Known rows, with every step that occurs
lovuk, robi, banog, moded, mipa: 3 24 7 10 26 15 -14 20 20 8 -13 10 16 1 -8 -51 0 -12 -26 -15 2 -7 40 17
 -2 8 -13 -1 6 19 -30 10 -23 0 -33 13 8 11 7
mipa, luzilo, medi, dasazar: -3 -10 13 0 -24 -23 -9 -21 10 -23 13 11 12 9 -27 31 37 37 7 6 10 5 9 -15
 -10 -17 12 8 -14 -25 25 -4 -18 -6 -2 -24 7 -1 10
nonas, moded, kose, kizufin: 1 -54 12 1 -22 -20 21 -15 -11 6 -25 10 6 8 -16 33 23 27 8 6 9 -2 6 -36 7
 36 -8 13 -14 11 -6 5 15 9 -22 -13 0 8 0
govili, robi, banog: -16 18 -14 7 -6 6 -7 0 10 22 29 -1 17 -1 -19 0 -9 2 -7 -6 38 6 51 -3 -8
 42 -19 9 9 11 14 15 1 -7 -41 20 -1 15 -4
nuvin, robi, banog, moded: -15 42 9 0 6 13 -10 2 15 19 3 7 13 14 -12 -26 1 -1 -5 -15 7 0 30 3 -1 40
 -10 -1 12 19 -1 28 1 -5 -14 19 13 12 -1
govili, robi, banog, moded: -16 44 -3 17 9 4 -7 -6 25 0 -9 0 22 9 -17 -22 -10 -7 -9 -11 28 5 39 -1
 -8 30 -6 5 19 19 4 10 11 -1 -38 23 6 12 5
banog, moded, kose, kizufin: -5 -4 16 2 -11 -10 2 -14 7 12 -28 12 8 18 -12 31 24 4 8 -3 -9 -1 -32 -33
 11 25 -4 8 0 11 -16 -23 31 9 -23 5 14 9 1
robi, lovuk: -5 -8 -4 21 -5 1 -14 -2 17 17 60 6 11 13 -12 6 9 -8 -6 -4 0 -1 11 -22 -4
 34 -6 17 -2 8 14 5 7 7 -8 -8 7 5 3
banog, robi: -19 20 -10 10 1 1 -15 9 15 18 18 3 21 2 -2 4 -4 -6 3 -3 -1 9 -9 -14 -14
 9 -9 3 1 7 14 2 16 2 -25 21 20 5 5
banog, moded, mipa: -1 22 4 19 17 3 -20 6 23 7 -4 10 17 9 -10 -17 4 -7 -21 3 -14 1 -4 -12 -7
 -3 0 3 2 7 -29 10 -7 14 -24 -8 20 4 11
nonas, moded, banog, robi, lovuk: -18 -47 -6 38 10 -16 -5 -18 15 -26 14 3 27 4 -20 -18 -9 7 0 -2 -1 -1 55
 -6 -9 29 13 13 6 16 26 33 -12 9 -7 -7 -2 4 4
lovuk, robi, banog, moded: -4 33 8 5 13 11 -4 4 20 13 -11 8 15 10 -12 -45 4 -11 -13 -19 6 -6 39 14
 -1 22 -16 1 3 24 -9 3 5 -9 -27 14 6 9 3
kizufin, kose, moded, mipa, luzilo: -1 -61 18 11 -4 -8 -13 -29 6 7 -47 14 17 0 -25 -12 11 41 -2 13 3 -3 -32
 1 -13 10 14 14 -11 -6 -9 23 -7 5 -30 -53 -8 0 14
moded, banog, robi, govili: -21 -5 -3 13 1 4 -14 0 20 13 13 2 23 -3 -22 20 -6 -16 5 -1 10 4 30 -3
 -18 43 -7 4 -16 8 30 27 -30 -1 -37 22 17 11 -19
luzilo, medi: -5 -4 -2 -5 -16 -4 -4 13 10 10 42 14 9 7 -30 9 11 17 -1 -1 11 -2 30 -21
 -5 15 -6 9 -6 -4 -3 5 -4 -11 -15 -8 13 6 8
kizufin, kose, moded, banog: -13 -60 6 14 -18 -10 3 -26 -11 29 -19 10 15 1 -56 -1 1 36 4 18 -3 -10 23
 10 3 50 1 15 -20 5 14 38 2 -16 -32 -52 -18 3 -1
lovuk, rekan: 0 11 -2 2 -19 -1 -4 -4 -7 53 36 14 10 4 -13 18 2 -7 3 8 -10 2 40 -8 -16
 30 -23 4 -18 7 -12 -4 27 -9 -16 -7 12 0 9
lebo, kose: -5 -23 7 1 3 -10 2 -17 7 15 8 10 9 10 -16 8 12 -1 0 6 9 8 -3 -12 4 25 -7
 7 -17 11 1 30 20 -3 -19 -17 -1 5 3
kizufin, kose: -8 -28 8 3 -11 0 6 -18 2 26 -1 10 13 6 -27 -4 8 10 4 5 -13 -3 7 -2 -6 25
 -9 11 -16 4 3 20 15 -5 -27 -19 2 3 3
govili, robi: -11 16 -20 6 -11 -5 -15 -2 17 25 22 1 19 7 -17 7 -9 -2 -5 -3 25 11 21
 -20 -11 35 -16 10 0 8 9 1 15 1 -44 7 9 14 9
nonas, moded, banog, robi, tudas: -20 -25 -3 18 0 -4 -8 -3 4 -29 -11 2 18 -3 -3 -27 -7 12 4 -5 -6 0 51 7
 -12 26 3 4 7 21 38 31 -44 4 -15 -6 13 -3 -7
tunirop, luzilo: -6 -5 -5 -15 -9 1 -7 12 7 19 40 2 4 17 -17 20 5 16 -1 4 8 4 -7 -32 -17
 21 -22 10 -10 8 -18 -6 3 -9 -6 6 10 9 -4
lovuk, robi, banog, moded, mipa, luzilo: -1 5 17 7 26 9 -23 -12 32 -8 -35 13 22 6 0 -52 13 2 -20 -18 12 -3 16 18
 -8 2 0 0 8 10 -34 -1 -22 5 -21 -1 3 9 4
nuvin, robi, lovuk, rekan: 1 8 -2 4 -15 6 -21 0 3 46 61 15 8 14 -6 1 -5 -12 9 -10 -8 1 55 -12 -21
 60 -18 8 -2 14 -3 2 18 -1 -2 11 14 11 19
medi, dasazar, figet: -6 18 -6 6 -26 -16 -7 6 -9 9 50 5 1 8 -37 33 25 12 4 25 -19 5 5 -31 -1
 -6 -14 1 -19 -9 13 15 -18 -2 -10 -42 16 -1 -8
nuvin, robi, tudas: -10 22 -1 -14 -17 15 -26 18 6 24 35 6 1 12 9 -10 4 -1 4 -17 -1 3 14 -9
 -8 50 -19 3 6 16 23 13 -29 1 -15 6 27 7 -2
nonas, moded, banog: -10 -45 -4 16 -9 -17 5 -22 0 7 3 7 18 4 -37 -9 5 23 -10 12 6 -1 63 -3 2
 41 -3 11 -18 9 5 43 -11 -1 -15 -44 -8 4 -7
luzilo, tunirop: -4 2 -1 0 -18 -4 -15 15 1 30 34 4 8 7 -17 13 29 -5 -1 5 17 1 -7 -13 2 18
 -13 14 -6 11 -2 2 18 2 -16 -2 24 3 -4
tudas, robi, nuvin: -4 19 -16 5 -12 16 -16 -13 4 -27 35 -5 22 8 -15 20 0 7 -2 1 24 0 -4 -23
 1 42 -10 6 2 11 -8 10 12 14 -23 26 20 11 15
mipa, luzilo, peko: -12 -20 5 -3 -21 11 -11 -28 15 13 34 4 25 12 1 -5 15 12 -12 11 13 2 -29
 -5 -6 26 -10 15 -5 -4 2 -9 17 12 -13 -56 13 3 -4
govili, robi, banog, moded, kose: -16 15 -5 9 0 3 -8 -17 12 -2 -36 2 12 12 -15 -11 -1 -15 -1 -9 29 11 18
 -1 -1 34 -6 5 12 16 11 -2 23 5 -40 28 17 19 -3
medi, dasazar: -4 16 -1 13 -21 -13 -6 1 -2 18 27 1 10 6 -21 34 22 10 -3 15 -6 6 2 -15
 -4 0 -12 6 -22 -7 35 13 -4 -2 -21 -15 8 0 2
govili, robi, banog, moded, kose, kizufin: -13 9 9 6 -4 -5 4 -15 9 -1 -32 4 14 9 -15 21 5 5 7 -13 28 2 15 -19 5 41
 -7 9 20 17 -4 -15 22 2 -42 35 3 20 -1
govili, robi, banog, moded, mipa, luzilo: -13 17 5 19 22 3 -27 -24 36 -21 -35 5 28 4 -5 -28 -1 7 -17 -10 31 8 19 4
 -15 7 10 5 26 5 -16 4 -17 13 -34 8 5 12 7
moded, banog, robi, nuvin: -18 -8 -6 16 -6 10 -17 -17 4 -7 36 -1 23 0 -26 5 -7 6 5 3 12 -5 31 -1 4
 39 4 4 8 5 3 11 -1 12 -10 17 15 13 -1
tunirop, luzilo, mipa, moded: 2 -10 -11 -10 -17 9 2 26 28 -6 13 -1 10 17 -11 10 12 21 -9 -3 15 -2 -12
 -44 -14 -12 -19 8 -2 5 -27 -10 8 9 -9 0 -3 10 16
mipa, moded: -9 8 -3 8 -7 -5 -12 -5 23 17 -8 3 13 8 -16 26 15 5 -11 0 -3 1 -25 -20 -2
 11 -4 7 -9 12 -18 10 32 22 -29 -24 0 4 8
kizufin, kose, moded, banog, robi, nuvin: -14 -47 9 20 -10 4 0 -27 -9 -10 -19 1 22 -5 -46 -5 -14 32 18 10 7 -14 18
 13 -1 44 16 9 3 7 12 28 9 4 -23 -9 -2 9 11

Rows
-18 19 -8 7 5 10 -10 -16 3 -30 -39 0 17 12 -12 3 8 -9 -3 -5 11 9 -16 -4
 5 25 -9 1 2 19 11 10 17 2 -28 39 23 11 -3 -> tudas, robi, banog, moded, kose
-18 20 -18 5 -2 12 -7 0 3 -7 23 -4 22 -1 -17 11 0 9 -9 -2 22 4 21 -5 -2
 34 -22 5 -3 15 17 27 -5 -10 -30 28 5 6 -4 -> tudas, robi, banog
7 11 2 -7 -7 10 -9 14 23 35 12 7 9 5 -12 -1 4 -26 -6 -14 20 -2 24 -6 -18
 47 -26 6 -28 18 4 6 -19 -3 -48 12 16 14 -2 -> lovuk, robi, govili
-7 -26 7 -2 -22 -14 0 -13 7 15 -32 6 5 9 -13 65 31 18 5 -2 -3 -2 -51 -37
 13 26 -5 10 -9 9 -27 -13 43 25 -33 -11 -3 12 4 -> mipa, moded, kose, kizufin
1 15 -2 -8 -11 13 -20 21 10 18 21 7 4 8 11 -29 7 -11 -4 -20 -1 -2 20 3
 -8 32 -25 4 -2 22 15 -13 -26 -4 -28 0 20 4 2 -> lovuk, robi, tudas
-7 -21 -13 2 -10 18 -5 10 25 -45 21 -8 20 8 -20 6 -5 25 3 -4 22 -10 16
 -25 -7 1 0 4 18 4 -26 -7 -3 22 1 32 2 19 16 -> tunirop, luzilo, mipa, moded, banog, robi, nuvin
-18 -44 12 18 -4 -1 2 -11 8 10 -42 4 22 -9 -44 7 -12 10 16 6 5 -6 19 11
 -21 49 6 9 -20 11 40 44 -21 -10 -52 -8 0 7 -6 -> kizufin, kose, moded, banog, robi, govili
-14 11 1 -10 -10 13 -10 9 0 40 42 5 9 6 -15 -7 2 8 -3 -9 18 1 42 1 -2 52
 -23 3 0 11 10 32 -9 -9 -17 16 5 15 -9 -> nuvin, robi, banog
-13 -27 -7 15 -17 -11 -12 -6 -6 36 16 5 14 3 -45 13 2 28 -7 17 10 -4 19
 -5 7 50 -7 13 -16 6 14 26 0 -10 -25 -47 -10 4 -7 -> kose, moded, banog
-3 17 4 -11 -12 12 -15 10 18 42 23 5 8 10 -13 16 3 -15 3 -10 21 5 18 -18
 -20 65 -20 5 -20 12 15 32 -21 1 -36 17 24 18 -7 -> nuvin, robi, govili
-9 -20 -5 2 -17 -7 -12 -18 11 16 -35 5 4 11 -14 35 24 -2 -3 3 0 7 -49
 -20 6 18 -4 7 -16 8 -12 0 44 28 -30 -18 11 11 2 -> mipa, moded, kose
0 -24 7 2 -4 -5 -34 -4 14 10 8 10 15 3 -7 3 38 7 -9 7 22 4 -28 -7 -4 -6
 3 14 0 -3 -24 -2 -7 16 -10 -16 24 3 -1 -> moded, mipa, luzilo, tunirop
0 1 18 12 11 -7 -34 -12 29 -11 -30 12 19 12 -4 -15 36 -2 -11 1 10 3 -38
 -5 -6 -18 15 10 11 5 -37 -8 3 23 -7 -13 31 1 7 -> banog, moded, mipa, luzilo, tunirop
-9 13 9 13 16 0 -32 -14 31 -25 -34 3 24 3 -8 -27 18 -2 -12 -10 44 6 8 9
 -10 -2 13 11 31 12 -24 -1 -6 16 -27 18 19 11 4 -> govili, robi, banog, moded, mipa, luzilo, tunirop
-10 -11 -13 20 -14 19 -7 -2 25 -31 10 -4 28 0 -18 -5 -1 13 -3 -3 18 -11
 23 -10 6 7 6 2 17 0 -5 7 6 30 -16 15 1 15 19 -> luzilo, mipa, moded, banog, robi, nuvin
-7 -34 -16 -5 -17 4 -2 10 24 -9 17 1 15 13 -32 14 10 29 -12 2 13 -5 19
 -27 -3 6 -16 9 -7 3 -25 2 -8 2 -6 -12 -13 14 4 -> tunirop, luzilo, mipa, moded, banog
-10 24 -15 4 -13 7 -24 12 13 4 21 0 10 6 4 -4 -6 -7 0 -13 18 9 23 -13
 -15 39 -15 9 15 17 29 -5 -19 3 -41 10 19 7 3 -> govili, robi, tudas
-28 -6 -14 15 0 -5 -18 -7 10 17 22 4 25 0 -23 6 -7 2 1 3 -6 6 23 0 -3 25
 -5 4 -4 3 17 14 -2 -5 -21 8 9 7 -7 -> moded, banog, robi
-6 -27 6 -6 -26 -8 3 -8 -8 32 11 10 3 9 -14 53 24 14 10 2 3 0 -21 -35 12
 39 -16 12 -12 2 -5 -16 21 2 -24 3 6 11 -8 -> moded, kose, kizufin
-7 2 -5 6 -7 4 -24 3 16 28 59 7 10 19 -9 -5 1 -6 0 -14 6 1 16 -20 -6 55
 -10 13 5 10 12 16 3 5 -6 5 12 15 9 -> nuvin, robi, lovuk
-5 -34 10 10 -16 -5 8 -10 -6 30 -21 8 11 4 -37 -6 3 28 6 11 -2 -7 -11 -3
 -7 33 -3 14 -17 7 12 25 20 -9 -35 -40 -7 0 12 -> kizufin, kose, moded
4 -30 9 7 -10 -10 -33 1 5 13 -13 7 14 1 -17 1 33 25 -8 13 33 1 -42 -8 -6
 1 9 17 -1 1 -18 3 -2 13 -18 -38 15 0 7 -> kose, moded, mipa, luzilo, tunirop
-18 -6 -5 20 -2 4 -19 -20 20 -22 -4 -4 24 0 -23 21 -2 9 0 -1 7 -7 4 -3 5
 24 15 1 12 11 -17 13 21 34 -19 6 5 12 8 -> mipa, moded, banog, robi, nuvin
0 3 -12 7 -20 9 1 14 28 8 6 3 18 9 -10 -2 16 8 -14 -3 10 -3 -3 -27 0 -6
 -12 8 -4 2 -7 4 17 16 -27 -15 -3 7 18 -> luzilo, mipa, moded
-7 -16 7 -3 -18 -10 -24 -19 12 12 6 7 13 11 -9 12 40 8 3 2 28 6 -30 -10
 -3 11 1 17 -3 2 -3 -10 20 8 -4 -17 20 1 -5 -> mipa, luzilo, tunirop
6 -57 20 4 5 -21 -21 -16 4 -7 -37 10 10 3 -17 0 37 23 -2 14 40 5 -47 -2
 2 2 16 16 -6 6 -21 24 7 11 -15 -44 4 1 12 -> lebo, kose, moded, mipa, luzilo, tunirop
-19 -2 -15 15 -13 16 -16 20 28 -29 -1 -1 23 -1 5 -17 3 3 -2 -15 -3 -4 21
 -2 -4 -4 -2 1 18 9 29 4 -31 15 -23 6 7 2 6 -> luzilo, mipa, moded, banog, robi, tudas
-9 -21 -17 12 -22 4 -4 -1 23 6 13 4 23 6 -31 1 14 15 -16 3 6 -6 29 -12
 10 9 -9 8 -7 -2 -5 17 1 11 -23 -31 -15 9 5 -> luzilo, mipa, moded, banog
-10 -2 23 3 -6 0 11 -13 -1 7 -21 9 7 11 -13 24 24 10 5 -6 6 -6 1 -18 15
 32 -7 7 7 13 -6 -9 16 1 -19 20 4 10 -12 -> robi, banog, moded, kose, kizufin
-1 0 20 -6 -1 3 7 -2 4 12 -34 12 7 10 -9 -3 18 0 4 -20 8 -10 15 -4 13 34
 -17 4 2 21 -18 -21 15 -6 -30 27 1 16 -4 -> lovuk, robi, banog, moded, kose, kizufin
-21 -40 -1 18 9 -21 -5 -16 1 -1 -24 5 21 -1 -33 2 -8 17 9 12 13 6 -2 6 4
 31 9 6 -10 13 18 41 10 -9 -28 -19 -11 5 5 -> lebo, kose, moded, banog, robi
-28 3 -6 15 1 2 -29 2 23 -18 -17 0 18 -2 -1 7 2 2 1 -11 -15 1 -4 5 -5 15
 6 0 13 18 18 12 -16 21 -25 -4 10 0 -4 -> mipa, moded, banog, robi, tudas
-17 -22 -20 1 -6 5 -6 21 30 -24 2 -3 23 8 -18 4 -4 22 -1 -4 8 1 5 -25
 -16 -14 -10 4 6 3 -15 -4 -3 5 -11 21 -4 14 10 -> tunirop, luzilo, mipa, moded, banog, robi
-4 6 -1 -4 -3 12 -3 11 5 36 29 6 12 1 -14 -24 4 -3 -11 -13 16 -5 47 14
 -1 34 -28 5 -8 16 3 7 -5 -15 -30 10 -3 11 -5 -> lovuk, robi, banog
5 -44 -1 -22 -30 -1 14 15 13 -8 -11 3 2 17 -10 51 27 33 7 -5 16 -5 -34
 -61 0 2 -20 12 -2 3 -37 -33 20 11 -13 15 -5 18 11 -> tunirop, luzilo, mipa, moded, kose, kizufin
-10 2 20 17 21 7 -22 -22 26 -13 -23 11 21 6 -3 -27 18 12 -19 -3 8 1 4 6
 -6 -3 10 3 13 2 -22 12 -23 11 -9 -9 6 3 -3 -> robi, banog, moded, mipa, luzilo
-1 -25 -13 0 -29 7 -2 1 15 5 -18 5 9 12 -8 10 25 -1 -5 0 13 2 -25 -29 7
 0 -13 8 -11 -2 -2 -6 30 24 -27 -10 9 13 12 -> luzilo, mipa, moded, kose
